Known rows, with every step that occurs:
s-u-q-r: [ 14 -11 -32  16  11  16 -11  -5   2  -8 -11   2   4  25  -3  28   5   0
  27 -18  -9  16 -11  -2  23  20  -2]
y-e-t-a-u: [-16  27 -24  17  13  -7 -22   3  22 -21  -4 -36  -5   4  -7  22  -8 -10
  13  -2  17  14   2   8 -13  18 -10]
r-a-u-q-z-m: [-17 -19   3   2  26  -1 -32  27  -6  -3  13   2 -18 -13   2   7   0   1
   1   5 -35   7 -30 -17  -6  -2  -4]
y-e-t-a: [ -9  27 -23  19  -2 -10 -21  -1  23 -18  -1 -38 -11  16  -8  21  -5 -12
  15   1  15  11  -5   6  -7  25 -13]
g-s-u-q-r-a: [ 13 -11 -29  24   4   3   0   7  15  -1  -7  23   3   8   6  10   0 -11
  23  -4 -29  24 -26 -10  18  21 -18]
m-z-q-u: [  5 -14  39 -24  -7  -8 -34  -2  18  10   6  29 -29  13  15   3  16  21
  19   0  -1   8 -12  23   4  -3 -18]
q-z: [ -2   1  22   6  -9 -22 -34  -8  17  -8  11  26 -27  14  -3   1  18  19
   3 -12 -19  -6 -20  -4 -11  11  -4]
u-q-z-m: [ 12 -43  34  18  -4  -7 -52   9 -10  -9  36  -7 -28  15  -1  11   2  23
  18   7 -23  -1 -37 -22   4  11  -2]
e-t-a-r-s-u-q-z: [  2   2 -46  43   3 -25 -25 -20  40   4  10  -9 -20  13 -10   2 -11 -25
  -1 -27 -32  27  -8  -8   4 -13   8]
q-u-a-r-s: [-18   7   2  -1   1  -1  -8  42  17   2   7  17   0  -3   1  -5   1 -11
 -12  -2  -8  -1 -17   1 -19  23  12]
m-z-q-u-a-r-s: [ -2 -23  27 -16   0  -2 -27  19  13  16   0  20 -24   4  18  -8  11   4
  11   0  -5   3 -10  10   3  -9 -17]
t-e: [  3  11  27  34  12 -20  -5 -14  -8  -3  -9 -26 -37   9  -2  29  12   3
  19 -14  17   2  19   8 -29  14 -21]
z-q-u-a-r: [-19 -23  18 -21  -1   3 -38  39   6   4  21   1  -9   6  16  -8  -4  16
   4  13   1 -12 -27  37 -18  -8  -7]
s-u: [ 14  -3 -31  -1   9  -4 -12  -9   7  -3  -7  30  -8  15  -1  31   5  -9
  32 -19   6  10 -12   1  24   0 -10]
a-u-q-z: [ -5 -17  13  10  29  -3 -36   5   1 -13  18   1 -12  -7  -6  13   2  18
   9  -6 -23   3 -10  -9 -15   9   2]
v-y-e-t-a-r-s-u: [  1  -6 -43   3   1   0  -1   9  19   3  16 -22   5  14  -6  26  -9 -26
   9 -13  42  15 -12   7  28 -19  -4]
e-t-a-r: [-10  33 -24  28  10 -27 -14 -13  31  -5  10 -10 -21   9  -7  15 -12 -14
   8 -13  -8  22  -9   6 -34   0   9]
v-y: [  5  -7  17 -17   1  -3   1  13  -9   0  35   7 -11  13  -5  35   6   9
  18   2  40   2 -35   1   4  -1  -6]
q-r-s: [ -9  27   7  31  -2   7  26  16 -10   0 -27  -4  -9  21   8  11  14   8
   7 -11   9  17  -9 -28  -9  25   6]
q-u: [ -7  19  16  -6 -10 -11 -13  11  23  -3  15  31  -8  10   0  10   7  10
  -1  -4  -2   8 -18  14 -14  28  14]
e-t: [  4  25 -23  30 -11 -15   1 -14  10 -15  13  -3 -28  18  -9  19   4  -3
  26 -10   4  13 -17  -6  -6  -7   7]
q-r-s-u-a: [ -4  13 -22  23   2  19  21  20  -6  -3 -39  -2   4  19   5   9  14  -7
  12 -19   7  17 -10 -26  12  21  -7]
a-r-s-u-q-z: [  7 -23 -30  28  16  -8 -14   4  10  15   5  20 -11   8   5   5  -4 -17
   8 -22 -22   4  -1 -18  15 -18  14]
g-q-u-a-r-s: [ -5  -1 -13  16   2  -4 -24  37  20  14  37   5 -21   3  22  -5   1  14
   1   9  21  13 -47   3 -21   7  10]
a-u: [-12  12   9  -1  35  -4  -9  11  -7 -12   1  13  -9 -13   2  27   0  11
  20  -4  10   7  -4  -6 -24   4  -1]
g-q-u-a-r: [ -7   4  -8   5   5  -3 -36  31  24   5  40   9 -17   4  20  -1   2  23
   5  10  20   9 -47  20 -33  12  10]
y-v: [  2  -6  -8   9   7  -5   0  14  10  -6  14 -18  -7   0 -11  22  12   8
  32   0  24  -2   4   7 -17  35   2]
v-y-e-t-a-u-q: [ -4 -10 -13  -2  12   5 -17  13   9 -14  33 -43   4   6 -15  33  -9  -5
  11   3  36  14 -21  11   8   4  -9]

Rows:
[ -8 -23  -4   7  -2  21  -6  29 -17   5 -20 -19  -9  20  19   0   8  12
  18  -1  13   3 -22   1  15 -13 -24] | z-q-r-s-u-a
[-15  20 -29  39  10   7  -9  10  15 -17 -14 -58   0  10  -6  15  -8 -11
   6  -4   7  24   4 -11  -3  26  -3] | y-e-t-a-u-q-r-s
[  4   7 -51  42  11 -18 -11 -13  29   4   9 -18 -17  10  -9  15 -16 -30
  10 -20 -19  31  -8  -9   2  -9   8] | e-t-a-r-s-u-q
[ -4 -10   5   9  39   4 -19  13 -13 -12  16  -9  -8 -10  -4  29  -5  10
  22   3  -6   8  -9 -11 -16  14   2] | a-u-q
[-30   0   8  -8  15  16 -11  28 -11   1 -14 -13 -10   9  22   1   6  24
   7   6  -2   4 -20  22 -18 -13 -13] | z-q-r-a-u
[ 22 -46 -15  31  -3  -3 -19   8 -10  11   8   7 -23  13   4  12   0 -12
  22 -12 -10  14 -24 -44  50 -14  -5] | r-s-u-q-z-m
[ -4 -18  32 -27   3  -2 -39  14  18   8   3  23 -20   5  16  -4  12  13
  14   2  -5  -2 -11  26  -9  -4 -18] | m-z-q-u-a-r
[  3  -4   5  38   5  14   8  16 -16  -1  -1 -28 -11  22  -2  17   4   7
  13   0 -12  15 -17 -33   1  36   7] | u-q-r-s
[-17  26 -19  18  21   8  -9  19   9   3   5  -5 -17   7  26   9  11  31
   8   4  17  25 -40   4 -33   7   4] | g-q-r-a-u
[ 10 -18  36 -17   3  -8 -31  -6   0   7   1  15 -36  14  15  14  15  20
  34   3   6   4 -13   9   5  -9 -30] | m-z-q
[-25  19 -15  -6  32  -4  -2  23   0  -1  -6  13 -13 -15   2  16   3 -10
   3   0 -17   8 -17  -6 -17   5  -6] | r-a-u
[ -3 -31  27  10  27  -1 -44  14 -11 -15  23  -1 -16  -9   2  15  -3  24
  16   1 -14   5 -19 -17 -12  -3   2] | a-u-q-z-m
[ -5 -17  -2  12  -4  14  -2  15 -12  10 -17 -10 -13  27  23   4   6  16
  20  -5  14   9 -16   5  17 -21 -14] | z-q-r-s-u
[  9 -38 -16  28  14  -6 -23  13  -3  14  10  17 -14   6  13   7  -8 -11
  14 -15 -14   4  -9 -26  17 -29  13] | a-r-s-u-q-z-m
[ -9 -16  27 -16 -11  -5 -32  20   8   6  24   9 -18  14  17   0   0  26
   9  10   6  -3 -27  35  -5 -10  -4] | z-q-u
[-17  10  12  20  40  -4 -13  14   7   0  -8 -29  -4  -8  -2  19 -12  -1
  -5  -5 -12  33  -8 -21 -31  38  -6] | t-a-u-q-r-s
[  2  -4 -35  20  21  -7   6   9   2  17  -7  25  -8   4  10  16  -6 -23
  17 -20   1   6   4 -16   8 -20  12] | a-r-s-u
[ 21 -27 -34  30   7   0   3   6  -8  13   1   2 -17  13  -2  23  -1 -23
  25 -12  -5  17 -15 -39  46   1  -5] | r-s-u-q
[ -3  -5 -19  21  33 -17 -20   6  20  18   3  -8  -9   1   0  19 -20 -26
   1 -12 -17  24  -6 -15  -9  16  -2] | t-a-r-s-u-q
[-18   1 -17   1  36   3  -9  25  -4  -1   5  -4 -12 -13  -3  18  -1 -11
   4   5 -30   9 -20 -11 -10  14  -4] | r-a-u-q
[-13  -3  -8  12  20   2  -2  42 -13   1  -1  -7  -9  -6   1   7  -1 -19
  11   2   0 -10 -17 -26 -19  15  -8] | u-a-r-s
[-33  40  -6   4  23  14  13  21   1 -10 -34   3   3   3   8  11  13   8
  -3  -9 -12  15  -9  -1 -31  22   4] | q-r-a-u
[-10  -1   4  26  34  15   3  20 -16  -8  -6 -18  -1  -3   1  20  -1  11
  11  -5  -6  18  -4 -26 -14  18   9] | a-u-q-r-s
[  6  -8 -45  11  13  17  -8   1   6  -3 -16   2   5  21  -3  23   6 -10
  18 -16 -23  17 -16  -2  27  19  -4] | s-u-q-r-a
[-19  12   7 -12   3  -1 -20  36  21  -6  10  21   5  -1   0  -1   2  -2
  -8   0  -8  -4 -18  17 -31  29  11] | q-u-a-r
[ 10 -15 -35  17   5   3   8  21  -8   7 -15   7 -12   6  -2  15   6 -29
  21 -13   6   9 -19 -38  37   4 -19] | r-s-u-a
[-12   4   9  15  36  15  -9  15 -12 -17  -3 -15   3  -3   0  24   0  20
  15  -3  -6  14  -4  -9 -25  24   8] | a-u-q-r
[ -9   6  -6  20  10  16  -3  18  -7  -5  -2 -23  -7  18  -3  16   7   5
   6   4 -29  11 -25 -12 -10  42   3] | u-q-r-a
